Each row was made from one walk, in order. Every step used is in the known rows, and no mark comes twice. Write each row's walk.
Known rows:
monin > sisozuk > rubup > beno: [  3,   3,  21, -25,  27, -17, -29, -33, -44, -26,  20,  23,  -1,  27,  38,
   7,  -1,  17,   3,   8,  13,  22, -32, -24]
safudig > gafuf > beno > rubup: [  7,  46, -15,  10,  28, -12, -45, -23,  12, -45, -18,  52,  42,  18,  -9,
 -45, -30,   7, -10,  26,   6,  -4,   6, -30]
safudig > gafuf: [-18,   4, -10,   8,   0, -13, -19,  -8,  13, -19,   0,  24,  20,  15, -14,
 -11,  -9,   8, -21,   2,  11,  15,  12,   7]
rusuf > beno > gafuf: [ 16,   0,   7, -30, -17,  -3,  -8, -28, -18, -40,  28,  34, -11,  -3,  10,
  -5, -23,  -1, -35,  11,  -3,  12, -15, -18]
safudig > dogus: [-29,  14,  -1,  -9,  30,  13, -17,  -3, -16,  -8, -20,  11,   8,  -6, -24,
   5,   4,  -1,   7,   5,  12,  16,  19,   7]
zaroz > beno: [  0,  -3,   8, -19,   1,   3,  -6, -15, -34,   9,  12,  29,   4, -32,  -1,
 -16,  -2, -18,  -1, -20,  18, -17, -29,   4]
monin > sisozuk > rubup: [  0,  22,  20, -25,  12,  -8,  -5, -30, -15, -16,  11,  25,  13,   1,  35,
  20, -16,   2, -20,  18,   8,  10, -15,   6]
gafuf > beno > dogus > safudig: [ 23,  25,   0,  20,   5, -22, -32, -13,  -9, -28, -27,   2, -19,  -9,  18,
 -32, -24,   2,  31,  16,   2,  -9,  14, -68]
zaroz > beno > rubup > sisozuk: [  6,  -5,   2, -18,  39,  22, -39, -54, -45,  -5,   2,  49,   0, -25,  31,
 -24,  -3, -17, -10, -26,  -5, -20, -62, -23]
gafuf > beno: [  7,  10,  -3,   7,   9,  -6, -18,  15,  -6,  -2,   0,   5,  -1,  11,  -5,
 -27, -12,   1,  19,  11,   6, -22,   6, -37]
monin > sisozuk: [-18,  -4,   7, -17,  -1,  -5,   5,  -5, -19,   8,   2,  13,  -3,   8,  26,
   0,  -9,  -3, -14,  10,  12, -16, -14,   3]
dogus > beno: [  1, -14,  16,   0,  10,  13,  -7,  -1,  -6,  -8,  15, -14,   8, -12,  11,
 -15, -15, -18,   9,   1,  -5,  -9, -11,  -4]
safudig > beno: [-12,  12, -21,   3,   2,  30, -10,  -2, -34, -14, -13,  22,  22,  19,  -1,
   7,  -8,  -2, -26,  -3,  -2,  12,  11,  -2]
sisozuk > rubup > beno > gafuf: [ 36,  31,  18, -14,  31, -12, -44, -58, -12, -59,  23,  33,   2,  25,  14,
  -8,   6,  22,  -3,  12,  -2,  43, -18, -38]
monin > sisozuk > rubup > beno > dogus > safudig: [ 17,  21,  24, -14,  27, -32, -44, -62, -45, -53,  -7,  22, -23,   5,  60,
  -1, -14,  21,  15,  11,   9,  34, -26, -52]
sisozuk > rubup > beno > safudig: [ 12,  10,  16,   6,  37, -25, -40, -47, -45, -56,   4,  30,  -3,  21,  19,
 -19,  -3,  16,  24,  -6,  -6,  54,   0, -24]
sisozuk > rubup > beno > safudig > gafuf: [ -6,  16,   8,  14,  37, -37, -59, -54, -36, -72,   4,  54,  16,  35,   2,
 -30, -10,  24,   6,  -6,   2,  71,  10, -16]
dogus > beno > zaroz: [ 21, -24,   2,  -4,  12,  -6, -24, -29,   3, -16,   2, -12,  17,   5,  29,
 -33,  -4, -16,  -4,   3,  -5,   8, -33,  -6]
rubup > beno: [  3, -18,   0,  -1,  14,  -9, -24,  -2, -28, -10,   9,  -1, -16,  25,   7,
 -11,  14,  14,  19, -10,   3,  12, -17, -29]
rusuf > beno: [  1, -24,   7, -23, -17,   0,   3,   3, -29, -15,  24,  10, -12,  -8,   3,
   8, -20,  -3, -14,  -1,  -2,   6, -15,  -3]
dogus > safudig > beno > zaroz: [ 21, -10,  -5,  25, -17,  15, -35, -33,  -9, -39, -36,   8,  26,  36,  47,
 -12, -14,   9, -21,  -8,  -4,  36,   6,  -5]
monin > sisozuk > rubup > beno > gafuf > safudig > dogus: [  9,  30,  28, -22,  60, -12, -77, -69, -40, -66, -16,  59,  -6,  42,  36,
 -19, -10,  13,  -9,   5,  19,  35,  21, -50]
monin > sisozuk > rubup > beno > gafuf: [ 20,  26,  22, -31,  27, -18, -38, -62, -31, -51,  25,  49,  -1,  35,  42,
  -7,  -3,  20, -18,  19,  10,  26, -31, -36]

Write each row's walk:
[-38,  -9,   5, -19,  24,  -2, -20, -20, -67, -44, -14,  40,  -7, -13, -12,
 -14, -31,  -7,   1,   1,   0,  37,  22,   8] | rusuf > beno > safudig > dogus
[ 20,   5,   3,  -7,  17,  -9, -33, -32, -18, -34,  12,  25, -15,  34,   9,
 -24,  12,  18,   0,   2,   3,  17, -17, -42] | rubup > beno > gafuf
[ 16,  13,  10,  -5,  -2, -14, -22, -46, -36, -14, -13,  26, -11, -54,  20,
 -24, -15, -15,  10, -17,  14,  -2, -21, -28] | zaroz > beno > dogus > safudig
[ 39,  -3,  -1,  -8,  31, -32, -49, -58, -14, -42,   7,  13,   6,  33,  30,
 -11,  22,  23,   4,   1,   4,  54, -39, -29] | sisozuk > rubup > beno > zaroz
[ 11,   8,   7,   4,  45,  -4, -71, -39, -24, -51, -27,  34, -19,  43,   3,
 -35,   7,   7,   8, -13,  10,  24,  35, -57] | rubup > beno > gafuf > safudig > dogus
[ 23, -29, -14,  -2,  14, -31, -39, -31, -17, -19,  -3,   4,  -7,  40,  23,
 -30,  26,  16,   8,  -7,   7,  29, -37, -31] | rubup > beno > zaroz
[  5,  -2,  -4,   2,  39,  22, -32, -39,  -7, -17,  -9,  21,  -7,   7,  31,
 -10,   2,   0, -11,  -5, -23,  -1, -35, -27] | beno > rubup > sisozuk
[ 27,  35,  24,  -1,  57,  -6, -80, -65, -21, -74, -18,  45,  -4,  32,   9,
 -18,   1,  15,   4,  -3,   7,  50,  36, -55] | sisozuk > rubup > beno > gafuf > safudig > dogus
[ 22,  -7,   5, -26,  28, -37, -44, -61, -33, -35,   5,  29,   5,  42,  58,
 -13,  12,  21, -11,  10,  17,  38, -51, -25] | monin > sisozuk > rubup > beno > zaroz
[-36,  20,  20, -22,  67, -19, -52, -53, -80, -54, -16,  54,   2,  25,  21,
 -14,  -9,  11,  18,   9,  15,  52,   6, -12] | monin > sisozuk > rubup > beno > safudig > dogus
[ 38,  16,  29, -12,  25, -24, -56, -67, -24, -59,   4,  49, -14,  49,  60,
 -21, -13,  13, -19,  -2,   7,  16,   1, -58] | monin > sisozuk > rubup > beno > gafuf > safudig
[-18,  23,  16,  -3,  68, -13, -55, -49, -59, -61, -18,  40,   2,  13,  -6,
 -16,   2,  15,  34,  -2,   2,  72,  18, -15] | sisozuk > rubup > beno > safudig > dogus
[-10,   4,   5,  12,  27,   6, -39,  -6, -10, -18, -41,  10,  -5,   7,  -7,
 -11,  -6,  -8,   8, -16,   7,   9,  52, -13] | gafuf > safudig > dogus
[-28,   1,  16,  -8,  42,  25, -26,  -3, -23, -15,  -5,  -6,  17, -17, -18,
 -10, -15, -20,  16,   6,   3,   6,   5,   5] | safudig > dogus > beno
[ 17,  23,   9,  22, -18,  34, -31, -34,  -9, -55, -17,  28,  18,  30,  30,
  -7, -26,   6, -31,   0,  -9,  24,  27, -15] | dogus > safudig > beno > gafuf
[ -2,  -6,  21,  32, -19,  -3, -30,  -9,  25, -33,  -9,   7,  17,  19,  14,
 -13, -25,  10,  -5,  -8,   6,  21,  27,   2] | dogus > safudig > gafuf
[-38,  16,  -1,   3,  40,   0, -24, -20, -37, -28, -36,  31,   4,  -4, -18,
 -22,  -9,  -4,  15,   3,   3,  33,  37,  12] | beno > safudig > dogus
[  8,  24,  14, -14,  31,   8, -53, -54, -33, -31, -24,  64,   3, -16,  -3,
 -39,  -9, -22, -14, -22,  23,  -5,  25, -25] | zaroz > beno > gafuf > safudig > dogus
[-10,  24,  16, -17,  45,  22, -34, -31,  -8, -39,  -3,  18,  17,  -8, -11,
 -23, -13, -15,  -4,  21,   3,  11,   6,  -9] | safudig > dogus > beno > gafuf
[  7,   4,  17,  43, -14, -10, -50,   3,  18, -36,  -9,  11,  14,  30,   7,
 -39, -35,  13,  16,   1,  12,  -1,  33, -35] | dogus > safudig > gafuf > beno
[ 16,  19,  10, -27,   5,   1, -14, -47, -23, -14,  18,  52,   7, -26,   4,
 -27,  -3, -13, -21,  -9,  16, -14, -26,  -9] | zaroz > beno > gafuf
[-10, -12,  16,  12,  18,  -1, -12, -19, -29, -27,  -3,   6,   3,  -4,  16,
 -37, -29, -23,  16,  -5, -16,   6,   6,  -2] | dogus > beno > safudig
[ 27,   1, -17,   8,  10, -26, -33, -13,   3,  -8, -15,   9,   8,  24,  15,
 -47,   1,   6,   8,  14,   9,  -5, -15, -41] | gafuf > beno > zaroz
[ 18,   6,   2, -28,   2,   4,  -6, -28, -24, -44,   7,  34,   6, -16,  15,
   0, -34,  -5, -24,  14, -10,  10, -26,  -1] | rusuf > beno > rubup
[ 15,  16,   1,  12,  -1, -17, -15, -28,  -2, -27, -26,  -4, -18, -21,  21,
  -8, -14,   2,  10,   4,  -4,  16,   8, -32] | beno > dogus > safudig
[ 34,  24,  17,   4,  27, -29, -48, -57, -26, -59, -10,   7, -19,  -3,  34,
  -1,  -6,  22,  28,   2,  -6,  52, -13, -56] | sisozuk > rubup > beno > dogus > safudig
[  8,  25,   7,   4,  29,   6, -47, -37,   2, -42, -37,  34,  -3,  16,  -2,
 -23,  -7,  -3, -14,  -3,   4,  14,  54, -29] | beno > gafuf > safudig > dogus
[ 26,  -8, -26,  21,   1,   2, -46, -36, -16, -31, -45,  28,  15,  49,  37,
 -26,  -4,  -5, -40, -19,  -1,  23,  24, -28] | gafuf > safudig > beno > zaroz
[  8,   0,   3,  28,  16,  56, -51, -41, -30, -45, -31,  25,   9,  30,  59,
  -5, -23,   3, -20, -15, -29,  14,  -8, -29] | dogus > safudig > beno > rubup > sisozuk
